Each row comes from the steps of one walk. Every step used is in the known rows, and no mark comes twice. Write the walk behind each row, first mark first.
Known rows:
zigebi -> beda: [-2.682  0.814  4.556 -0.610  3.038  0.405  0.656  0.897  1.997 -1.896
  0.034  0.768 -1.258  0.888 -0.849  0.128 -1.080  1.875  1.924 -3.583
  0.272  1.683 -0.056  0.448  1.778  1.868  2.441 -0.919  1.593  0.220]
serez -> zodib -> vanas: [-1.541  1.556 -2.260 -0.122 -0.326  2.831  3.054 -2.187  1.814  1.203
  3.276  3.664  1.189 -2.924 -0.439  1.350  0.136 -4.650 -3.760  1.472
 -2.347  1.576  3.438 -5.363  0.253 -1.897  2.475  0.362 -0.652  2.715]
gurud -> tuzo -> beda: [-1.231 -1.380  1.044  0.643  3.917 -1.900  6.666  3.145 -1.665 -2.286
 -3.143  1.659 -0.682 -0.516  1.636 -2.745  1.789 -0.013 -2.369 -1.917
  0.181  0.073  1.836  2.985  0.301  1.368  1.266  0.804 -1.622  0.482]
nuzu -> vanas: [-4.767 -0.456 -1.963 -0.148  0.673  4.541  5.392 -3.627  1.354  0.967
  1.352 -2.453 -2.063 -2.356 -4.709 -0.093  0.406 -2.357 -1.542  0.402
 -1.299  2.672  2.840 -5.739 -2.164 -2.721 -0.906 -0.598 -3.289  1.657]
beda -> raru -> fosun -> zigebi: [ 0.325 -1.274  2.392 -0.379 -3.005 -0.180 -2.091 -0.813  2.330  3.120
 -0.469 -0.710 -1.361 -1.886 -0.598 -0.773 -1.548  3.153 -1.353  4.594
 -1.264  0.173  0.172 -2.158 -0.600  0.024 -0.068 -0.883 -2.670  4.126]
gurud -> tuzo -> beda -> raru -> serez -> zodib -> vanas: [ 0.028  0.438 -3.222 -0.157  0.098  1.551  1.196 -2.208 -0.252  1.883
  0.068  1.304  0.894 -1.024 -2.085 -0.004  1.443 -4.467 -1.991 -1.612
  0.109  0.035  4.293 -1.400  0.103 -3.310  3.897  2.059  0.959  1.488]
zigebi -> fosun -> raru -> beda -> tuzo -> gurud: [ 0.314 -0.283 -2.473  0.133 -0.256 -0.885  0.493 -2.663 -1.972 -1.376
 -0.509 -1.725 -0.987  2.118  6.499  0.654 -2.049 -0.797  1.014  2.433
  0.293 -3.296 -1.151  3.620 -2.238  0.507 -5.915  0.614  2.456 -4.464]
serez -> raru -> fosun -> zigebi -> beda -> tuzo: [-0.107  2.011  3.147 -1.725 -1.442 -0.305  5.523  1.247  1.662 -0.390
 -2.357  1.131  2.915  2.140  1.868 -3.047 -2.728  5.486 -3.028  2.703
 -2.171 -3.610  0.251 -0.314 -0.398  0.486 -0.724  0.235  2.443 -0.618]
gurud -> tuzo -> beda -> zigebi -> fosun -> raru -> serez: [ 1.097  0.324 -1.761  3.248  0.501 -2.579 -5.612  0.506 -2.682  2.310
  0.516 -5.160 -0.270  0.567 -4.020 -1.499  2.554 -1.970  4.462 -5.107
  4.788 -0.785 -1.164  2.191  1.307 -0.007 -1.554 -1.592 -1.064 -3.692]
vanas -> zodib: [ 2.781 -0.385  3.470  0.367  2.383  3.965  2.113  5.489 -0.011 -3.529
  4.393  5.453  1.515 -0.696 -1.727  1.071 -0.072 -2.809 -3.313 -0.839
  0.410  4.508 -0.287 -0.582  1.633 -0.556 -1.113 -1.144  0.904  3.559]
fosun -> raru -> serez -> tuzo -> beda -> zigebi: [ 3.251  0.222 -3.140  0.216  1.063 -3.783  1.818  1.049  0.788 -2.049
 -1.986  0.288  4.431 -2.448 -3.282  0.488  1.760  0.609 -0.850 -3.033
 -0.714  1.278 -1.047 -0.627  0.746 -0.443  2.284  0.053  0.648 -2.199]
gurud -> tuzo: [-1.802 -2.389  0.555  0.991  1.298  1.303  4.470  3.265 -3.550 -0.280
  0.923  1.141 -0.875 -0.646  3.756 -0.908  0.596 -2.949 -1.216 -0.461
  0.238 -0.732  1.592  0.339 -2.088  0.208 -1.705  1.602 -3.145  3.045]
raru -> fosun: [-0.929  2.986  0.254 -1.569 -2.177  2.546 -0.557 -1.805  2.846 -0.692
  1.230  2.139 -3.015 -1.899  2.679  0.218 -1.870 -0.805 -3.935  3.135
 -0.218  2.476 -1.392 -2.570 -2.471  0.042  0.341  0.612 -5.511  4.246]
beda -> zigebi -> fosun -> raru -> serez -> zodib: [ 5.102  0.560 -2.741  0.164 -4.058 -0.242 -9.129 -2.296 -1.126  2.532
  3.075 -0.814  1.403 -0.213 -2.815  1.699  0.008 -5.206  2.528  1.057
  3.956  1.300 -3.087  1.010  0.062 -1.172 -0.874 -1.286 -0.312 -3.182]
raru -> fosun -> zigebi -> beda -> tuzo -> gurud: [ 2.952 -0.309  1.122 -2.609  0.418 -1.909  6.546 -2.384  1.010 -5.318
 -2.612  1.537 -0.709  1.485  5.624 -1.275 -4.484  4.036 -1.271  3.791
 -1.485 -1.207 -1.629 -0.656 -0.104  1.259 -2.930  0.215  3.033 -0.044]
gurud -> tuzo -> beda -> zigebi: [ 3.239 -0.526  0.518 -1.599  3.849 -3.905  7.737  5.476  1.406 -4.301
 -4.880  2.763  3.614 -4.322 -0.492 -1.649 -0.298  1.535 -1.730 -1.974
 -0.662  1.899  1.487 -0.011 -1.380 -0.787  2.305  1.213 -0.126  0.049]
gurud -> tuzo -> beda -> zigebi -> fosun -> raru: [ 1.233  0.393 -0.121  3.870  0.229 -4.257 -1.036  1.334 -0.138  2.021
  0.190 -4.368  0.742 -2.112 -0.276 -2.542  2.009 -1.731  3.634  1.369
  2.038 -2.349 -0.891  3.796 -0.183  1.477 -2.874 -1.943 -2.285 -5.565]
fosun -> zigebi -> beda: [-1.582 -1.157  5.449  0.132  2.810 -2.200  1.106  2.561  2.093 -0.592
 -1.422 -0.922  0.531  0.226 -2.603 -1.365 -1.865  6.201  2.034 -2.458
 -0.766  0.324  0.294 -0.879  3.596  2.254  2.287 -2.815  2.968  0.774]
raru -> fosun -> zigebi: [-0.031 -0.132  1.503 -0.238 -1.773 -0.740  0.570  0.642  2.102  1.254
 -0.171  0.402 -0.522 -2.250 -0.250 -1.712 -2.304  4.296 -3.247  3.920
 -1.430  0.765 -0.659 -4.054  0.404  0.932 -0.275 -1.896 -3.226  5.014]
birati -> vanas -> zodib: [ 0.488  0.883  1.674 -0.170  3.423  3.359  5.290  3.489  2.054 -3.154
  3.011  4.032  2.629  0.335 -0.955  0.724 -1.758 -3.389 -4.830 -0.252
 -1.106  2.095  3.765 -2.857  0.333 -3.011  0.977 -0.554 -0.356  2.711]
beda -> zigebi -> fosun -> raru -> serez -> zodib -> vanas: [ 1.566  3.077 -4.204  1.463 -1.488  0.409 -2.837 -2.325  1.921  3.004
  3.564 -1.101  2.346 -2.758 -3.899  0.737  0.341 -4.904  0.469 -0.515
  0.693  0.317  1.789 -4.483  0.600 -2.686  1.181 -0.886  0.088 -1.072]
zigebi -> beda -> raru: [-2.512 -1.443  5.096 -0.632  0.749  1.864 -3.373 -1.468  1.924  1.352
 -0.024 -0.694 -2.605  1.224 -1.248  1.949  0.235 -0.286  4.598 -1.556
  0.438  0.889  1.368  2.646 -0.180  0.171  1.908  0.714  1.613 -0.254]
raru -> serez -> tuzo -> beda: [-0.095 -0.216 -2.341  1.075  2.519 -1.045  2.274  1.590 -1.223 -2.682
 -0.721  0.544 -0.147  1.480 -0.915 -0.115  2.945  0.415 -3.224 -3.134
 -0.327  0.606 -0.140 -0.536  3.062  1.799  2.932  0.652  0.157  0.086]
tuzo -> beda: [-2.372 -0.283  1.702  0.007  3.472 -0.939  3.320  0.949  0.693 -1.698
 -1.757  2.350 -1.712 -0.628 -1.552 -0.715  2.045  1.053 -1.822 -2.771
 -0.025  2.788  0.629  0.662  2.277  2.068  1.909 -0.945 -1.269  0.199]
pokir -> serez -> tuzo -> beda: [ 0.459  0.170 -2.460  0.804  2.622 -1.099  3.964  3.224 -2.589 -3.278
 -0.089  0.532  1.043  1.507  0.330 -1.491  4.168  0.154 -1.456 -1.290
 -1.387  0.012  0.284  1.031  3.976  1.074  3.703  0.010  0.298 -0.656]
beda -> tuzo: [-1.290  0.310  1.448 -0.270 -0.790  2.934  6.553  0.423 -1.806 -0.526
  2.643  1.795  0.996  2.259  2.652 -0.045  0.158 -0.925 -3.569 -0.216
 -0.381 -0.058  1.080 -1.766 -0.944  0.099 -4.922  0.255 -0.166 -1.226]
beda -> tuzo -> gurud: [ 0.842 -2.188 -0.763 -1.274  0.724  1.281  6.492 -2.273 -2.603 -4.125
  0.936  3.125 -1.971  1.573  5.953  1.342 -1.248 -1.488 -1.449  1.941
 -1.160  0.543 -0.606 -1.575 -1.028  1.084 -5.545  0.917  1.011  0.532]
fosun -> zigebi -> beda -> raru: [-1.674 -2.949  5.959 -0.097  0.615 -0.293 -2.792 -0.134  1.925  2.592
 -0.989 -1.767 -1.231  0.690 -2.699  0.603 -0.349  3.166  4.554 -0.857
 -0.384 -0.244  1.417  1.629  1.413  0.561  2.097 -0.624  2.736  0.421]

Write each row's walk:
[ 2.498  1.638 -2.474  4.072 -0.638 -3.538 -2.976  1.422 -1.449  1.363
  2.441 -5.091  2.085 -0.567 -1.531 -1.633  3.519 -1.852  4.732  1.702
  1.129 -2.486 -1.881  2.753  2.377  1.061 -0.745 -2.435 -1.066 -6.409]
pokir -> serez -> tuzo -> beda -> zigebi -> fosun -> raru
[-0.736  1.595  1.057 -1.742 -3.513  3.439 -3.480 -3.846  2.996  1.800
  0.929  0.842 -3.918 -1.330  2.153  1.213 -1.181 -1.784 -1.493  4.243
  0.133  1.804 -0.382 -0.298 -3.544 -1.194  0.357  1.973 -4.672  3.245]
beda -> raru -> fosun
[-0.865  1.333 -2.717 -0.385  0.005  2.157 -0.907 -3.613  1.167  2.375
  0.977  1.848  0.414 -1.154 -4.127  1.265  1.604 -4.022 -1.619 -2.363
 -0.096  1.778  3.615 -2.864  1.029 -2.926  4.496  0.897  1.360  1.238]
tuzo -> beda -> raru -> serez -> zodib -> vanas
[-0.952  1.562  4.204 -1.260  1.075  1.354  6.717  0.713  0.319 -2.582
  0.234  1.227  1.723  3.395  2.199 -1.249 -1.478  1.993 -1.233 -1.830
 -0.002 -1.091  0.852  0.554  0.077  0.510 -2.256 -0.029  3.318 -3.305]
zigebi -> beda -> tuzo
[ 2.330  2.793  1.110  0.223  1.974 -2.509 -2.747  7.222  3.762 -1.385
 -1.349 -2.313  1.167 -3.444  1.044 -0.382 -2.969  1.853  1.807  0.671
  0.987 -0.914 -0.033 -0.701 -1.899 -0.241  0.058  0.261  1.085 -2.150]
raru -> beda -> zigebi -> fosun
[-4.157  1.464 -1.378  2.004 -0.810 -0.536 -8.527 -0.304 -0.410  4.344
  0.646 -4.827 -0.288  0.301  0.255  0.486 -0.480 -0.497  2.859 -1.222
  1.907 -2.767 -0.713  5.546 -2.136 -0.082 -0.905 -1.050 -0.194 -4.360]
zigebi -> fosun -> raru -> beda
[-2.835  2.794 -1.576 -1.432 -3.317  3.399 -2.146 -1.414  2.099  1.803
 -0.222  3.959 -2.551 -2.351  2.291  0.609 -0.757 -0.844 -4.086  4.997
 -1.958  0.591 -0.972 -2.085 -3.735  0.185  1.815  2.363 -6.223  6.441]
serez -> raru -> fosun
[-0.050  0.665 -1.623  3.193 -1.023 -0.190 -9.194 -1.098 -1.740  3.733
  3.701 -4.852 -1.128  0.347 -5.209  1.035  2.224 -2.460  5.389 -5.167
  4.320  0.806 -1.949 -0.990  1.369  0.142 -2.662 -2.684 -1.573 -2.538]
beda -> zigebi -> fosun -> raru -> serez
[-0.454  0.720 -1.918 -1.938 -0.372 -1.911 -2.912  0.374  1.584  0.897
 -2.282  0.056  4.691 -3.581 -2.655  2.263 -1.718  0.591  0.803 -3.303
 -0.364  0.922 -0.208  1.838 -4.022 -2.916  1.450  0.119  0.699 -2.151]
fosun -> raru -> beda -> zigebi
[ 3.393 -2.146  1.068 -1.797 -2.584  0.799 -8.002 -2.124 -0.562  2.308
  0.356  0.298  0.317  1.993 -3.647  1.613 -0.663 -1.232  2.314 -0.536
  2.604  1.135 -1.198  1.662  1.437 -1.361  2.478 -0.312  3.268 -0.200]
fosun -> zigebi -> beda -> raru -> serez -> zodib
[-1.410 -3.191  2.437  0.308  1.629  0.068  1.684  0.547 -1.068  1.216
 -2.520  0.042 -2.144  0.056  0.633 -0.446  2.661 -1.791  0.985 -0.338
  0.370 -0.432  2.883  4.725 -1.066 -0.186  1.214  2.113 -0.965 -0.138]
gurud -> tuzo -> beda -> raru
[ 1.237 -1.746  1.975 -0.231 -1.303 -2.625  1.565  0.962  1.480  1.765
 -3.579 -0.969 -0.584 -1.923  0.479 -3.328 -1.208  4.065 -2.012  4.503
 -0.934 -1.698  0.912  0.769 -0.820 -0.068  1.016  0.056 -2.108  3.028]
gurud -> tuzo -> beda -> raru -> fosun -> zigebi
[-0.640  2.641  3.054 -2.399 -2.279  2.033 -3.365 -3.455  4.647  0.260
 -1.042  0.325 -3.252 -0.350  1.608  0.345 -2.375  0.632  0.106  3.041
  0.427  1.192 -0.778  1.415 -2.722 -0.918  2.531  1.606 -2.086  1.578]
zigebi -> beda -> raru -> fosun
[-2.358  1.633 -0.065 -2.055 -0.311  2.076  3.440  1.293 -1.302 -0.556
 -0.799  0.970  2.947  2.399  3.188  0.251 -1.907  1.306 -4.176 -2.088
 -0.482 -2.117  1.648  1.893 -3.302 -1.988 -2.508  1.718  2.544 -2.636]
raru -> beda -> tuzo
[-4.016 -1.127 -1.982  2.532 -1.898  2.758 -8.937 -4.892 -4.333  4.838
  4.626 -2.778 -2.287  2.312 -5.772  2.487  3.595 -4.014  3.528 -7.436
  3.734  2.176 -1.726 -0.449  1.354  0.007 -2.047 -2.294 -2.607  0.109]
fosun -> raru -> serez
[ 2.025  1.133 -1.304  4.293 -0.526 -3.965 -1.538  0.642  1.007  1.647
  1.584 -4.286  1.516 -1.680 -0.177 -0.972  2.308 -1.471  2.501  3.110
  0.406 -2.118 -1.664  2.174  1.419  2.280 -1.965 -1.861 -1.727 -5.909]
serez -> tuzo -> beda -> zigebi -> fosun -> raru
[-1.485  1.228  3.520 -1.146  0.149 -1.535 -0.484  1.353  3.765  0.349
 -3.204  0.463  0.394 -0.785 -1.001 -2.085 -2.974  6.551 -0.182  1.872
 -1.884 -1.362 -0.563 -0.674  0.887  1.717  3.886 -0.917  0.747  3.180]
serez -> raru -> fosun -> zigebi -> beda
[ 1.020  2.141  4.293 -1.702 -0.611 -1.005  6.649  0.969  2.189 -1.981
 -1.577 -0.162  2.609  2.502  2.020 -3.476 -3.607  5.934 -2.940  1.610
 -0.879 -2.277  0.284 -0.521  0.388  0.408 -1.881 -0.915  2.940 -2.176]
raru -> fosun -> zigebi -> beda -> tuzo
[-0.738  1.750  2.491 -1.275 -0.080 -1.194 -1.995  2.361  1.543  0.141
 -2.626 -0.485  0.915  0.404 -2.399 -2.838 -1.627  6.063  2.141  0.629
 -1.005 -1.419 -0.647 -0.096  2.339  0.513  4.906 -1.441  1.518  2.799]
pokir -> serez -> raru -> fosun -> zigebi -> beda
[ 2.150 -3.929 -4.243  0.373 -0.144  1.070 -1.638 -2.969 -3.230 -2.311
  1.788  0.656 -3.853  1.522  4.522  4.277  0.892 -3.373  1.154  1.025
 -0.965  0.172 -1.832 -1.735  0.219  0.996 -1.409  2.814  0.777  3.053]
beda -> raru -> serez -> tuzo -> gurud
[ 0.022 -0.846 -3.497  1.664 -0.414  2.311 -1.031  1.205 -2.908 -0.519
  3.891 -0.081 -0.382  1.906  1.070  2.404  2.072 -2.390 -2.138 -2.139
 -0.458  0.017 -0.934 -3.760  1.477  0.838  0.286  1.428 -0.875  2.745]
raru -> serez -> tuzo
[ 0.224  0.667  0.318  3.730 -1.440 -1.782 -4.665 -0.347  0.582  3.573
  3.310 -4.180 -0.176 -2.159 -1.540  0.074  1.478 -2.573  4.741  1.584
  1.782 -0.514 -1.616  0.600  0.006  1.449 -3.756 -2.865 -2.932 -4.391]
beda -> zigebi -> fosun -> raru
[ 0.029 -1.861 -0.342  0.849  0.455  0.826 -0.591  0.712 -2.024  0.384
 -0.042 -0.607 -0.776  1.678 -0.466  0.464  4.417 -1.787  1.777 -0.011
 -0.855 -0.434  1.439  3.260  1.826 -0.343  3.033  1.523  0.665 -1.045]
pokir -> serez -> tuzo -> beda -> raru
[-4.483 -0.630 -2.148  0.688 -1.037  4.153 -4.176  2.740 -5.113  3.141
  1.978  2.424 -0.718  0.686 -2.635  1.199  3.981 -2.557  2.687 -1.342
 -1.370 -0.017  0.927 -1.196  0.738 -0.690  2.423  0.684 -2.151  5.464]
pokir -> serez -> raru
[ 4.250  0.433 -2.309 -1.161  2.743 -3.294  4.278  3.810  1.711 -4.360
 -3.050  2.122  4.020 -2.708 -2.279  0.369  0.681  1.988 -2.496 -3.111
 -1.316  2.286 -0.248 -2.634  0.960 -0.461  3.588  1.150  1.277 -0.232]
raru -> serez -> tuzo -> beda -> zigebi
[-1.315 -0.423  0.333 -0.108 -2.756 -0.199 -1.005  1.004  1.649  3.217
 -1.280  1.831 -0.291 -2.705 -0.257 -1.196 -1.414  4.099 -3.451  5.187
 -2.944 -0.803 -0.253 -3.778 -0.572  0.939  1.003 -0.541 -3.840  6.701]
serez -> raru -> fosun -> zigebi
[ 5.248  0.899 -2.729 -0.035 -2.489 -1.907 -7.554 -2.210 -0.367  1.462
  0.725 -0.390  1.401 -0.280 -3.589  0.353  0.706 -3.675  1.888  0.348
  4.007  1.136 -2.983  2.604  1.189 -0.688  0.544 -1.572  0.290 -4.797]
tuzo -> beda -> zigebi -> fosun -> raru -> serez -> zodib
[ 1.741 -2.449  1.801 -1.539  1.935 -1.761  7.023 -1.267 -0.752 -4.721
 -1.800  1.205 -0.353  2.082  4.353 -0.526 -2.984  3.655  0.441  1.513
 -1.483 -1.175 -0.906 -0.440  1.188  1.930 -3.512 -0.278  4.531 -0.800]
fosun -> zigebi -> beda -> tuzo -> gurud
[-1.375 -2.264  2.924  0.013  0.286  1.055 -7.601 -0.715 -0.783  2.979
  0.145 -3.232 -1.905  2.632 -6.053  1.371  0.753  1.746  5.481 -7.012
  2.755  1.003  0.265 -0.394  2.372 -0.625  1.840 -0.855  3.031  1.354]
fosun -> zigebi -> beda -> raru -> serez
[-1.121 -1.436 -3.280 -2.594  0.171  0.999  2.893 -1.339 -2.416 -2.398
 -2.725  3.398 -0.157  1.501  6.206  1.929 -2.307  0.178 -2.016  1.739
 -2.209 -2.059  0.279  1.524 -3.848 -0.496 -2.912  3.269  2.705  0.844]
serez -> raru -> beda -> tuzo -> gurud
[ 2.179 -2.746 -5.057  0.315  0.840  0.661  2.287 -0.061 -4.771 -4.600
  2.600  1.208 -1.883  1.307  5.379  2.086  1.434 -3.012  1.176  2.626
 -2.342  0.066 -1.872 -1.848  1.758  1.003 -0.673  1.270  0.251  2.608]
pokir -> serez -> tuzo -> gurud
[-3.477  1.186 -1.228 -0.574 -2.209  1.511  0.786 -2.344 -2.634  2.592
  0.232 -0.897  3.400  3.098  1.935  0.206 -0.664 -0.417 -2.230 -1.952
  0.329 -3.112  0.791  4.477 -3.427 -2.029 -3.847  0.373  1.677 -5.182]
fosun -> raru -> beda -> tuzo
[ 1.688 -0.370  0.071 -2.482 -0.414 -1.306  5.410 -1.990  0.584 -3.689
 -3.569  2.626 -0.589  1.168  5.604 -0.921 -3.714  3.867 -1.581  5.040
 -2.578 -2.302 -1.171 -0.374 -1.059  1.412 -2.041  1.371  2.691  1.512]
serez -> raru -> fosun -> zigebi -> beda -> tuzo -> gurud
[ 0.387  1.106  0.459  3.629  0.239 -3.535 -3.057 -0.251  1.465  2.369
  1.077 -4.038  0.109 -2.122 -2.416 -1.146  2.156 -1.041  4.146  0.837
  1.811 -0.429 -1.421  2.438  1.134  1.832 -2.368 -3.124 -2.063 -5.630]
tuzo -> beda -> zigebi -> fosun -> raru
[-0.538 -0.938 -4.195 -2.426 -0.051  1.307  1.432 -0.346 -4.899 -2.311
 -2.228  2.244  0.360  2.562  4.912  1.309 -0.984 -0.354  0.371  0.370
 -1.684 -2.185  0.060  2.101 -2.496 -1.691 -1.726  2.711  3.320  0.457]
pokir -> serez -> raru -> beda -> tuzo -> gurud
[-0.220  0.102  4.711 -0.711  0.898 -0.773  7.159  1.981  0.355 -1.451
 -0.823 -0.214  2.975  3.074  0.619 -2.569 -2.168  5.389 -1.400 -0.890
 -0.749 -2.342  1.092 -0.457  1.654  0.925 -2.403 -1.488  4.463 -2.731]
fosun -> zigebi -> beda -> tuzo
[ 4.784 -1.805 -5.541  2.160 -0.073 -2.443 -2.045 -1.444 -2.151 -2.783
  2.007 -2.042 -1.346 -0.203  3.765  2.418  0.180 -2.688  2.302  2.164
 -0.120 -1.095 -3.440 -2.079  0.648  1.753 -3.003  0.839  0.462 -0.545]
beda -> zigebi -> fosun -> raru -> serez -> tuzo -> gurud
[-0.316  2.052  1.405 -1.929 -1.897  1.312 -1.755 -3.386  3.917  0.301
 -2.217  1.468 -3.540 -1.376  1.170 -0.291 -0.546  0.055 -2.359  3.570
  0.179  1.798 -0.138  1.795 -2.433 -0.573  2.247  1.669 -3.921  1.667]
tuzo -> beda -> raru -> fosun
[-2.003 -1.693  0.568  0.254  0.895  1.997 -6.505 -1.872 -1.733  2.214
 -0.206 -1.165 -3.421  2.137 -5.460  1.842  3.246 -1.314  3.025 -7.173
  3.221  2.847  0.875  0.756  1.513 -0.810  1.676  0.235  0.243  0.929]
tuzo -> beda -> raru -> serez
